Each row comes from the steps of one walk. Every step used is in the known rows, and no mark comes twice. Write the walk behind each row, first mark first.
Known rows
m q n c j e: [ 33  -9 -14   0  23  14 -27  18 -19 -25 -25   0  33  -7  -4  45  43  20
 -22 -19  10  -1 -13  57  -2 -24 -28   9  38 -28   9 -15   2 -44   5  38
   4  -1]
m q s c: [ 58 -11 -28 -58  17  30 -24  32  -1  -6 -29  24  30  11  12  17  15   1
 -15  -9  11  -8  -6  62   7  15 -35  -4  20 -46 -12 -26  -9 -26  11  35
 -16  -9]
c j: [ 13 -18 -13   2  38   4  -4   6 -14 -21  -6  -2  15 -11   7  -3  42  32
  -6 -20  43   4 -19  18 -17  19 -18  24  26  12 -21 -21   2 -24 -22  40
  -8 -23]
s c m: [ 37  -6   7 -32  22  32 -13  23  -1 -25 -12   8  20  -7  -2  11  19  14
 -22 -29  34 -24 -13  39 -15  21 -39   8  18 -22 -24  -6  15 -29 -11  27
 -13 -23]
t c j e n: [ 16   3 -13   1   6   6  -6  -1 -34 -33   0 -34  73 -13   4  16  34  60
 -14 -18  33  11 -21  17  -2   6 -28  10  36  -2 -32 -25 -10 -29  -5  44
  -1 -15]
j e d: [ 11  -7 -15 -29  22  11 -19  -4 -27 -13 -14   1  48  -1 -15  29  42  47
 -19 -27  23  34   1  24  -3 -11 -20 -14  33  -3  -6 -13  11 -22  12  66
   7 -32]
n q d: [ 19 -15 -30 -21  30  -1 -24   1  -6 -16 -18  37  22   5 -21  35  36  20
 -15   1  36 -20   7  60  -5 -32 -43   5  23  -1 -10 -24  32 -34  27  44
  15  12]
q s c m p: [ 59 -26  -6 -39  -8  26 -27  30   7 -20 -21  30   8 -15 -13  12  35  14
 -24 -19  21 -24 -11  49  -9  40 -52  10  33 -36   7 -31  15 -37   5  28
 -15 -21]
d q s c n: [ 41 -14 -15 -43   2  15 -20  33  -5 -18 -33  16  25   5  -7  49  51  11
 -42   1  13   0 -24  43   6  21 -54  10   7 -47  -7 -27  17 -40  33  23
   2 -19]
c m: [ 16 -16  -6 -11  23  12 -11  22  -7 -26 -12  13  20 -14 -14  12  34  17
 -16 -16  44 -10 -11  28  -7  16 -32  13  29  -9  -5 -10  15 -31 -12  28
   0 -25]
e d: [ 12 -13 -23 -19  29  -6 -20  -2 -24 -25 -18  14  37  11 -17  22  42  46
 -15 -24  46   7   4  26  -9   6 -18  -1  32   0 -15 -21  26 -12  18  49
   0 -23]
s c z: [ 29 -14 -24 -43  27  25 -10   3  -9 -40   4   6  14  -2   9  20  12  15
 -20 -30  20  -8 -32  48  -4  39 -34  15  16 -13 -23 -34  -7 -38  -2  39
 -26 -21]
m p s c n e d q: [ 27 -42 -55 -35  42   7 -21  -3  -1 -43 -26   0  61  -8 -16  68  56  56
 -59 -23  -7  -6 -31  47   9   5 -66   0  65 -45   4 -12  18 -55  53  51
  11 -30]
t c: [ 24   5 -21 -25  13  18 -16  13  -9 -43  -4   6  55  -1  -6  18   6  31
 -10  -9  43  -9 -17  32   7  -3 -24 -12  32   9 -40 -33   4 -20 -17  23
  -4  -2]
t c z: [ 15  -7 -39 -18  10  11  -8  12 -12 -56  12   2  47  -8   5  24  11  29
 -18 -11  36  -5 -36  41  12  28 -30  11  35   4 -24 -54 -13 -38  -9  23
 -17  -7]
q s c n e d: [ 51 -29 -19 -27   2   4 -38  16 -22 -27 -32  34  22  14 -19  50  62  33
 -27 -14  19  -2 -15  61  -3  33 -68  22  32 -55  17 -21  11 -24  33  44
 -13 -17]
p m q n e d: [ 12 -18 -23  -9  52  -6 -22  18 -42 -27 -38  10  47  20 -14  47  56  35
 -17 -24  17   1   6  50   3 -26 -34  21  57 -45  24   3  22 -26  47  38
  17 -10]
m p: [ 21 -23 -41 -31  39  17 -28  -3  -4 -40  -8  18  22 -18 -26   6  22  30
 -13 -18  22  -6 -11  29  -3   2 -19 -12  47  10  -7 -25  14 -29  -7  46
   1 -25]
e n c m p v: [ 24 -34 -19   8  11  -8  -7   1 -20 -53 -19 -28  47 -17 -45  46  59  46
 -34 -34  35 -35  -8  43  -8   7 -26  19  49 -22   9 -23  23 -44  17  41
  17 -39]
p s c m q n e d: [ 42 -23 -25 -30  28  12 -16  17 -12 -17 -32   8  56  11   3  53  48  33
 -29 -30  10 -15 -22  58   7   5 -66  15  58 -72  10   4  18 -46  47  44
  -5  -8]
c n e d q: [ -3 -34 -41  -1  45 -13 -28  13 -27 -44 -27  14  49  10 -30  72  66  46
 -39  -7  22   7 -15  41   0  -4 -51  22  37 -33  14  -6  24 -32  46  45
  14 -22]
v p m: [ 20 -13  29 -14  36  11  12  -2 -23 -26 -10  10  18 -13 -11  18  36  35
 -34 -23  48   5   5  27 -21 -21 -10 -10  50  16 -18  -9  10 -26  -9  47
   8 -30]
m q: [ 22 -10 -47 -36  52  20 -19  19  -6 -19 -19  11  41   4   2  14  12   9
 -12  -9  20  -1  -4  44   7  -8 -16 -10  29 -18 -16 -15  -6 -23  -1  38
  -3 -13]
d q: [  3 -11 -25 -36  37  10  -3  15  -6 -27 -18   6  39   7  -7  37  31  22
 -26   1  28   7 -13  25  -1 -16 -17  -1   8  -1 -30 -18  25 -37  15  34
  11 -20]
e n q s: [ 28 -23 -29 -24  -4 -12 -13 -10 -22 -24 -33  17  51  20 -37  33  55  31
  -9   4  29  -2   7  46   3  -8 -48  21  15 -32 -16 -23  23 -29  41  47
   7 -14]
q n c: [ 37  -6   3  -6   3   3 -30  -3 -22 -49 -27  27  10   7 -37  48  47  19
  -8 -14  35 -11 -11  49   0 -21 -35   6  29  -9  -5 -19  39 -31   5  30
   6   2]
n e d q s c z: [ 19 -43 -35 -36  23  -5 -11  17 -17 -38 -17  25  40  26   2  72  52  44
 -38  -9  13   3 -17  66  -5  21 -47  41  18 -39   7 -33  16 -49  61  50
 -20 -13]
j q: [  8  -6 -20 -48  32  26  -4   9 -17 -15 -12  -5  45  -7  -9  20  29  12
 -11   1  40  15 -13  25   9 -11  -6 -13  15  -5 -25 -26   1 -38   0  35
  -9 -22]
v p s c m q d: [ 54 -13   6 -36  26  18   2   8   2   1 -16  17  30 -22  17  31  27  24
 -52 -18  33 -22 -11  61  -4  -1 -46 -19  57 -34 -10 -16   6 -50  23  54
  -5  -3]
p s c n e: [ 41 -21 -30 -40  32  20 -10  -4  -9 -32 -22   3  39  -1  -4  47  45  28
 -31 -21   5   7 -46  45  14  13 -72   0  46 -47 -11  -1  -8 -43   5  48
  -3 -26]
d q s c: [ 39 -10  -9 -58   7  19  -9  29  -1 -14 -28  20  28  15   2  41  35  14
 -30   1  17  -2 -15  44  -1   8 -37   6  -1 -31 -26 -29  22 -39  28  30
  -3 -13]
j c n: [ 31 -12  -4 -20   9  10 -24   2 -19 -34 -18  14  32 -31 -41  35  54  17
 -29  -3  27  21 -39  34   1  12 -26 -18  38 -24 -16 -24 -21 -26  -8  29
   0 -22]

Which walk is each row?
[ 57 -15  10 -38 -12  25 -16  31   0 -11 -25  29   8  -2  -2  14  37   8
 -19 -15  34 -14 -12  47  -7  40 -50  17  16 -39  -3 -23  12 -29   1  26
 -17 -19]	q s c m
[ 25 -39 -16 -18  32  -5  -9  21 -18 -23 -26  17  40  26   8  58  61  55
 -37 -11  25  -3  -8  53 -22  10 -41  45  21 -32  -3 -17  23 -37  47  48
 -15 -12]	n e d q s c j
[ 17 -13 -37 -15  20 -20 -23 -21 -29 -28 -26  13  42  13 -35  37  49  42
 -12  -1  37 -17  12  50  -1 -25 -48  16  20 -21 -13 -16  39 -30  50  55
  20   3]	e n q d
[ 30 -10  -9 -36  -5  17 -27  21 -22  -5 -30   0  47   1 -11  63  66  38
 -52 -18   2  27 -10  37   2   8 -51  -3  20 -50   8 -22  15 -38  50  49
  11 -32]	j e d q s c n
[ 31  -2   3 -23  23  21  -7 -11 -29 -20  -9 -32  38  -7   8  10  36  45
 -18 -37  17  11 -18  24 -18  16 -32  15  17 -20 -32  -4  -3 -30   1  58
  -9 -30]	s c j e n
[ 23  -4   2 -27   4  16 -18   6 -24 -34 -27   4  36  -1 -31  53  48   8
 -14   1  40  -2 -11  44   8 -26 -19  -6  18 -19  -9 -26  25 -45  17  25
  -1  -1]	j q n c
[ 39  -9 -12 -37  37  37 -19  35   5 -19 -18   5  33  -6  11  17   6   6
 -29 -26  20 -31  -6  54  -6  15 -35   4  24 -42 -19  -6  -1 -34  -1  24
 -14 -19]	s c m q
[ 32  -7  -4 -51  -1  19 -16  18 -17  -2 -27   6  54  10  -3  53  49  40
 -41 -16   8  26  -4  38  -4  -3 -34  -6  12 -34  -9 -23  22 -37  45  56
   5 -26]	j e d q s c
[ 54 -26 -44 -43  28  24 -35  34  -8 -21 -32  31  30   9  -2  44  33   6
 -27  -3  -2 -10 -15  77  12  16 -60  10  32 -69  16 -14 -16 -33  21  36
 -15  -8]	m q s c n e
[ 13  -9 -12  -3  20  12 -12  23 -31 -40  -6  -8  60  -9  -3  34  37  36
  -5   2  44  -4 -34  35   1 -13 -24  24  36 -11 -15 -31   0 -41   8  22
 -19  14]	t c j q n e
[ 43 -29 -23 -22  32   4 -25  36 -27 -18 -42  10  43  16  -1  55  64  29
 -43 -24   5  -2   0  65   5  14 -61  25  53 -76  29  -9  -5 -29  43  31
   8 -27]	p m q s c n e d
[ 24 -27 -27 -38   3  -5 -11  21 -11 -21 -21  14  37  16   4  53  53  36
 -42 -15  23   2 -13  49  -3  39 -38  28  11 -35  -5 -50  20 -42  61  38
 -12 -22]	e d q s c z
[ 13 -22 -20 -10  27 -11 -35  -4 -41 -41 -28  36  27  21 -39  43  54  43
   6 -13  31   4  -9  41  -4 -18 -37  21  41 -21  17  -4  43 -20  41  55
   1   4]	q n e d
[ 30  -8  14  11   2   6 -23   1 -26 -35 -20   4  13  -8 -21  43  61  33
 -16 -22  27   6 -20  40 -13 -17 -35  17  33  -5   6 -17  24 -41  -3  41
   5  -3]	q n c j e
[ 10 -19  -2  20  14 -23 -17   9 -25 -35 -33   1  36  12 -17  66  75  52
 -36 -19  44 -10   0  37 -19 -11 -26  32  26 -14  -5 -26  52 -37  51  32
  12  -7]	e d q n c j
[ 45 -23 -39 -57  30  30 -13 -11   8 -30 -14   3  36 -16  -4  15  23  33
 -26 -31   5  -6 -33  35   7  10 -43 -22  57 -16 -24 -21   5 -43   1  49
  -5 -29]	m p s c
[ 11 -38 -31 -28  27 -13 -14  17 -20 -28 -30  34  48  29 -16  66  58  49
 -28   4  26  11  -1  49  -7 -10 -37  26  23 -26   7 -18  32 -35  53  53
   2 -12]	n e d q s
[ 33 -27   1   9   4   6 -25  22 -13 -47 -20   4  14 -25 -50  44  63  21
 -19 -31  32 -38 -20  47  -6  -8 -30  16  56 -17  32 -27  38 -47  12  26
  15 -14]	q n c m p v
[ 21 -33 -21   1   3 -18 -18   9  -5 -37 -39   5  53  -7 -32  79  81  52
 -56 -21  26 -18  -8  41  -2  -8 -51  12  58 -37  15 -26  58 -59  69  29
  26 -16]	e d q n c m p s
[ 42 -12  -5 -43  14  27   4  10   6 -13 -17  -2  37 -10  10  21  33  21
 -31 -27  23  -5 -34  34   4  25 -56   0  39 -34 -27  -8   6 -44  -3  34
  -4 -29]	p s c m
[  7 -13 -14   8  19   0 -15  20 -37 -38 -12 -10  73   0  -5  41  50  55
  -9  -6  50  -5 -21  35  -2  -6 -23  28  42 -16  -7 -36  12 -35  28  28
 -18  11]	t c j q n e d
[ 11 -15 -19   6  21 -12 -14 -12 -32  -8 -12 -13  40 -10  -9  27  63  56
 -19 -14  25   9  -5  34 -14 -15 -42  30  26 -12  -3 -14  12 -43  29  65
  15 -10]	c j e n q d
[ 60 -13 -36 -43  13  28 -35  35  -5  -9 -32  22  27   1   1  26  31  -3
 -28  -9   6  -9 -15  63  12  26 -54   0  27 -63   6 -27 -13 -27  15  28
 -10 -14]	m q s c n
[ 43 -23 -13 -33  -9  21 -24   2 -12 -20 -21   0  55 -15 -34  40  48  35
 -36 -19  -2  -7   2  52  -4  -4 -60  12  34 -50   5 -12  12 -52  40  52
   7 -27]	j e n q s c m p
[ 29  -6   0 -32  30  22 -11  16 -17  -3 -10 -11  19 -14  21  12  32  25
 -22 -17  40 -11 -17  39 -13  15 -25  13  10 -16 -23 -31   5 -40   9  36
 -18  -5]	s c j q d
[ 46 -12 -23 -49  28  31   1  22  10  -6 -22  -6  49  -9  22  24  23  12
 -36 -25  12 -12 -27  48  11  20 -53  -5  43 -52 -22  -7  -8 -47   5  31
  -5 -25]	p s c m q
[ 22 -18 -21 -41   8   5  -5  26  -4 -13 -28  25  29  11  -7  38  46  19
 -24  14  26  12 -14  34   2   2 -31   8   6 -20 -13 -32  24 -39  27  30
   7 -15]	d q s
[ 52 -19 -11 -47   2  25 -18  18   7 -15 -26  37  29  15 -14  32  35   6
 -19  -4  21 -18  -1  64  -7  -8 -48  10   9 -25 -24 -27  15 -31  16  36
  -9  -5]	n q s c
[ 40 -19  12 -25  27  11   6  21 -17  -7 -24  22  26  -7  -1  22  40  21
 -40 -10  32   4  11  47  -9 -13 -18  -8  54 -16   0 -20  -5 -31   8  43
   4 -22]	v p m q s
[ 15 -13   0   9  17  -7 -13  14 -16 -40 -27   4  22   4 -15  61  62  30
 -30  -7  33 -11 -19  39 -12 -20 -28  29  15  -9 -12 -22  42 -47  25  23
  11  -1]	d q n c j
[ 39 -25  22 -32  29  22  13  -7 -22 -17 -12   1  37 -17   5  41  48  37
 -32 -12  32   3 -36  42 -10 -19 -33   3  52 -22 -16 -10   2 -56  19  62
 -24  -4]	v p s c j q n e
[ 50 -10 -15 -31  19  20 -20  40 -16  -9 -39   1  26  -1   3  30  52   4
 -40 -23   5  -2  -9  52  10  22 -54  10  41 -66  13 -17 -13 -31  17  14
  11 -32]	p m q s c n
[ 34 -26 -31 -10   2   5 -31  22  -6 -22 -30  34  26  -5 -35  44  66   6
 -26   3  22  -4 -12  53   7   3 -67  17  27 -35  11 -27   9 -33  19  28
  11 -16]	c n q s
[  4 -18 -22 -23  38   2 -19  14 -25 -40 -26  28  30  14 -27  58  44  25
  -9   9  20   1 -21  38   2 -38 -33  20  19 -21   0  -1  43 -42  43  40
  10   5]	d q n e
[ 18   0 -18   9   3  -6 -15  -1 -28 -24  -5 -17  71  -8  -1  36  42  60
 -23  -9  33  -9  -8  44  -4 -19 -45  19  35  -7 -21 -32   7 -39  24  43
  12   9]	t c j e n q d
[  6 -17 -41   3  27  -4 -29  23 -21 -55 -17   6  78   7 -21  74  45  53
 -44  -2  29  -8 -19  46   8  -9 -51  13  41 -26  -6 -23  15 -32  39  24
  10  -4]	t c n e d q
